What can hang from each mark:
sedo: pori
luvok: vemir
pered: lukim
lukim: doripuf pered sedo vemir
doripuf: lukim
rizo: vemir
pori: sedo
vemir: lukim luvok rizo

Known rows, with every way that one mark hangs from another:
(pered lukim): [-37.4  -5.2   2.9 -28.1  -2.2   7.8  20.1 -22.6  48.6  12.1  31.0  -3.3
 -10.4  -2.2 -29.3 -32.4  21.2 -64.0 -51.2]
(vemir lukim): [-16.0   9.7  -0.5 -21.0 -12.0 -21.3   1.0   7.4  19.4  31.7   6.5  -6.4
  14.6  32.2 -27.6 -25.2   1.3 -14.2   8.2]
(vemir lukim rizo): [ -2.0  11.3  -2.9  -1.6 -19.0 -19.1 -11.6   1.7 -15.0  48.0 -11.8   1.2
 -30.0  17.4 -13.4  -1.3  -4.4   8.3  33.2]
(lukim pered): [-33.1   2.2  10.1 -12.7  16.6  15.6  15.6 -15.5 -20.9  37.3  24.4 -17.6
  -7.8   6.2   3.5 -46.1  25.5 -35.4  -7.7]
(rizo (vemir (lukim doripuf pered))): [-32.3  15.7  -7.4  10.9   8.2  21.6 -31.5 -39.0 -24.7  52.0  -7.6   9.4
 -27.7 -22.1  23.8   5.5  -6.2  -1.4   3.8]
(rizo (vemir (lukim (sedo pori)))): [ 18.7  -2.8 -36.9  14.4 -20.1 -37.8  -9.9 -16.9  21.1  43.2  28.0  27.2
   0.8  50.4  -8.6  11.1  -4.6  30.4   4.8]
(rizo vemir): [-21.8  -1.2  -3.5   0.8   0.8  -8.4   2.7 -37.5  22.8  46.5  33.9  -2.5
  -8.7  39.5   9.6 -20.9  18.4 -56.0 -39.3]
(pori sedo): [ -2.7 -12.9  10.3 -10.3 -18.2 -36.7  30.8  -5.7  33.3  50.7  42.3  -3.0
  16.7   4.5 -19.7 -67.9  16.6 -73.2 -47.0]
(doripuf (lukim pered (sedo pori))): [-10.6   1.0 -15.4 -12.2 -11.0  -9.2  -0.4 -18.5 -29.3  11.9  46.5   2.1
 -24.2 -29.4  12.7  -9.6  18.3   6.0   0.3]
(lukim doripuf): [-18.0 -14.9  -2.7 -15.3   4.3  -6.8   4.9  -3.0  29.2  -5.1  14.4 -22.0
   1.6 -20.6   9.2  -4.1   9.8 -52.6 -21.0]
(pered (lukim doripuf sedo)): [-14.3 -25.5  -8.3 -14.6   6.9  15.9   2.3 -13.8  70.1 -43.7  17.7  -4.7
 -11.2 -37.6   2.7  -2.8  11.4 -15.2 -32.0]
(rizo (vemir (lukim pered) luvok)): [-20.4  28.2  17.5  11.2  13.0  17.9  -6.3 -13.1 -54.2  37.5  -6.4  15.7
 -11.7  41.0   1.7  13.2  -6.9  -0.8  -1.3]
(pered (lukim sedo)): [-15.1 -20.1   0.2 -23.7   3.4   9.0  13.6  -8.9  65.9 -22.0  26.1  -2.7
  -5.1  11.6 -18.1 -33.6  18.9 -16.7 -32.9]
(pered (lukim doripuf vemir)): [-22.7 -10.2  -3.4 -13.5  -0.7  12.6  19.0 -20.6  56.5 -36.5 -11.0 -11.0
  12.3 -60.3 -19.0   8.6   3.1 -51.4 -60.1]
(luvok vemir): [-17.3 -10.5   3.5 -23.0  -6.0 -12.8  11.4  10.5  37.9  16.7  27.5  -8.4
  29.6   0.3  -4.1 -71.6   8.8 -80.9 -22.9]
(vemir luvok): [ -4.4   3.1  18.2  -9.8   8.5 -15.3  28.0  20.3  -0.5 -11.2  13.0 -17.9
  20.0  40.2 -10.5   4.5  11.4 -47.2 -29.5]
(rizo (vemir (lukim doripuf sedo) luvok)): [ 20.0   4.6   3.2  18.4  10.6   1.0 -23.3  10.0   9.8 -25.2 -16.3  17.3
   1.9  25.5  20.8  53.0 -24.1  38.7   0.7]
(vemir (lukim doripuf pered)): [-30.2   9.6   0.8 -11.8   5.0  17.7 -18.9  -3.2 -20.1  26.5  -9.6  -4.0
  -8.1 -29.2   4.0  -7.3  -3.3   0.7  22.9]
(lukim doripuf pered (sedo pori)): [  5.1 -21.5 -30.9   4.6   9.7   1.9   5.5  -9.1  -0.4  -5.4  28.5  -3.9
  -5.6 -34.6  15.1   4.7  12.1   5.0   8.5]
(rizo (vemir (lukim pered sedo))): [-14.1  12.2   5.0  13.2  11.2  23.6 -27.6 -23.5 -14.2  35.4   5.6  14.6
 -12.7  41.3  21.9 -18.2  -1.0  39.5  20.1]
(pered (lukim doripuf (sedo pori) vemir)): [ 18.0 -29.9 -32.4   2.8 -10.3 -11.9  21.1  -9.8  67.1 -55.2  -1.2   1.4
  17.5 -52.5 -23.7  31.1   0.0  -2.3 -42.3]
(lukim doripuf pered sedo (vemir rizo)): [ 16.9  -9.0   2.7  22.5  21.4  37.0 -10.6  -7.2 -27.8 -41.0 -37.0 -11.3
 -19.3 -58.2  39.0  21.2   0.7  45.8  25.5]

Rows:
[-23.1  33.0  41.2 -10.7   3.7  19.0  15.2   2.4 -60.0 -40.1 -16.4 -12.3
  12.6 -26.3   8.2  20.4   2.5 -22.4 -33.5] | (doripuf (lukim pered (vemir luvok)))
[  4.5  -3.1   8.0  12.0   1.9  12.4  17.1  -4.6   0.7 -54.6 -44.6  -2.8
 -18.5 -63.8 -11.6  68.3 -12.9 -29.4 -40.2] | (pered (lukim doripuf (vemir luvok rizo)))
[  8.8 -10.4 -25.5   1.3   6.0  -9.7  20.0  -6.7  -7.9  20.7  40.4  -4.9
  -3.6  17.2  -4.8 -23.2  20.3   4.8   5.5] | (lukim pered (sedo pori))
[-16.4   9.4   2.9  -2.6 -10.0  17.2 -17.3   3.9 -43.4  59.4 -16.2  10.6
 -27.1 -31.8  -0.5 -43.7 -13.3 -10.9  47.0] | (luvok (vemir (lukim pered) rizo))
[ 22.8  -1.9  -0.7   4.5  -6.1 -12.9 -25.1  14.4  -0.6   8.9 -12.7   4.4
 -22.1  32.7   0.6  -0.2  -6.8  51.2  49.7] | (vemir (lukim sedo) rizo)
[ 50.9 -20.2 -27.2  24.1 -14.1 -36.5  18.6   2.9   2.6 -17.2  -4.5  -2.8
   4.7   4.7 -10.2  22.5   3.4  25.0   7.6] | (lukim (sedo pori) (vemir rizo))
[  8.4   2.8  -0.5   3.2  -0.4  25.6 -22.5  15.5 -27.6  22.1 -18.7  19.1
 -23.4 -20.1  16.0 -38.4 -14.2  36.5  65.8] | (luvok (vemir (lukim pered sedo) rizo))
[  4.3   3.9 -27.6  23.8  -3.7  -7.5 -13.6 -26.6 -20.4  57.3  22.7  26.7
 -18.6  31.8   1.1  -0.6  -4.1  43.1  20.7] | (rizo (vemir (lukim pered (sedo pori))))
[  6.5  16.6  28.5  23.6  18.6  25.0  23.2   4.3 -75.0 -14.4 -34.1 -10.1
 -10.2  -5.1   1.4  26.4   3.5  -3.2   0.5] | (lukim pered (vemir luvok rizo))
[ 48.7  -2.0 -18.7  17.3 -17.2 -44.4  -1.5  31.9 -27.8   1.6 -11.0  19.3
 -17.0  41.4 -24.1  58.0 -18.8  58.0  41.6] | (vemir (lukim (sedo pori)) luvok rizo)
[  7.5   0.8  -7.1  13.7   7.5  26.5 -37.7   0.5 -35.9   3.7 -31.7   6.6
 -44.1 -38.9  30.9  18.5 -12.2  66.5  65.5] | (vemir (lukim doripuf pered sedo) rizo)
[ 19.9   9.0  11.5  17.7   7.1  -4.9 -13.8   9.4   6.3  -5.2  -9.5  18.9
   8.9  72.4   7.0  28.3 -15.8  37.4   1.5] | (rizo (vemir (lukim sedo) luvok))
[ -6.2  20.3  35.2 -17.6 -11.1  -8.0  17.0  14.2 -20.6 -55.8  -7.9 -15.0
  30.2 -10.7  -1.8  29.0   0.8 -31.7 -48.0] | (doripuf (lukim (vemir luvok)))
[ -1.8  -0.9  -6.5  -8.2 -26.8 -13.7 -16.8  15.5  -1.0  45.6 -13.2  13.5
 -12.5 -12.8  -9.1 -37.4 -18.8 -22.9  31.5] | (luvok (vemir lukim rizo))
[ 10.3  -5.0   2.9 -20.2 -11.3  -8.4 -10.0  38.2  48.6  -7.4   3.7   8.0
  37.7  20.1  -6.0 -54.9 -17.8  11.5  22.3] | (luvok (vemir (lukim sedo)))
[ 25.3 -16.9 -25.3  16.3   8.6   5.4  15.2  -2.2   0.0 -37.5  -4.2 -10.9
  25.3 -45.8   4.3  20.5   1.5  21.0  -4.0] | (lukim doripuf pered (sedo pori) vemir)
[-10.7   9.8   7.2  -9.1  12.0  17.2  -9.0  10.5 -11.1  11.4  -1.0  -1.2
   3.1  28.4  -1.0 -25.8   4.5  48.2  37.4] | (vemir (lukim pered sedo))
[-17.3  -0.8  10.2   3.5  17.9  24.5  11.2 -11.4  -6.5 -21.9 -20.4 -26.0
  18.7 -54.1  12.1  -4.2   9.4 -24.1 -17.1] | (lukim doripuf pered vemir)
[ 20.0  13.4  37.2 -12.5   0.0   1.4   6.9  28.9  -3.0 -90.8 -10.0 -11.2
  35.7   1.3  10.0  30.9  -2.9  11.3 -31.9] | (doripuf (lukim sedo (vemir luvok)))
[ 25.1 -19.2   5.5  -1.5   9.3  -1.8   3.7  10.7  51.2 -72.9 -15.8 -20.1
  44.9 -21.3  17.0  12.6   0.2  12.8 -14.0] | (lukim doripuf sedo vemir)
[  7.5  -7.3 -32.7   3.7  -0.4  -3.7  -9.0   1.6  -7.8  11.3   5.2  10.5
  -5.2 -24.7  -0.9  18.1  -8.5  45.2  39.9] | (vemir (lukim doripuf pered (sedo pori)))
[ 24.2  12.9  19.1  -8.5   5.6 -12.2   0.6  46.1  10.1 -34.1 -10.9  -1.2
  29.2  63.5 -17.5  17.1 -11.1  38.5  18.5] | (vemir (lukim sedo) luvok)
[ -6.7  21.3  10.6  11.2  -3.8 -10.4  -7.2  -5.4 -16.6  28.9  -3.4  12.2
   1.5  59.4  -9.7  23.2 -14.9  -9.3 -15.3] | (rizo (vemir lukim luvok))
[ 25.1   7.8  21.0  15.0   5.0 -10.7  24.6  17.9 -29.2 -29.6 -32.6 -16.7
   6.6  13.2 -10.6  36.8  -3.1 -17.8 -13.4] | (lukim (vemir luvok rizo))
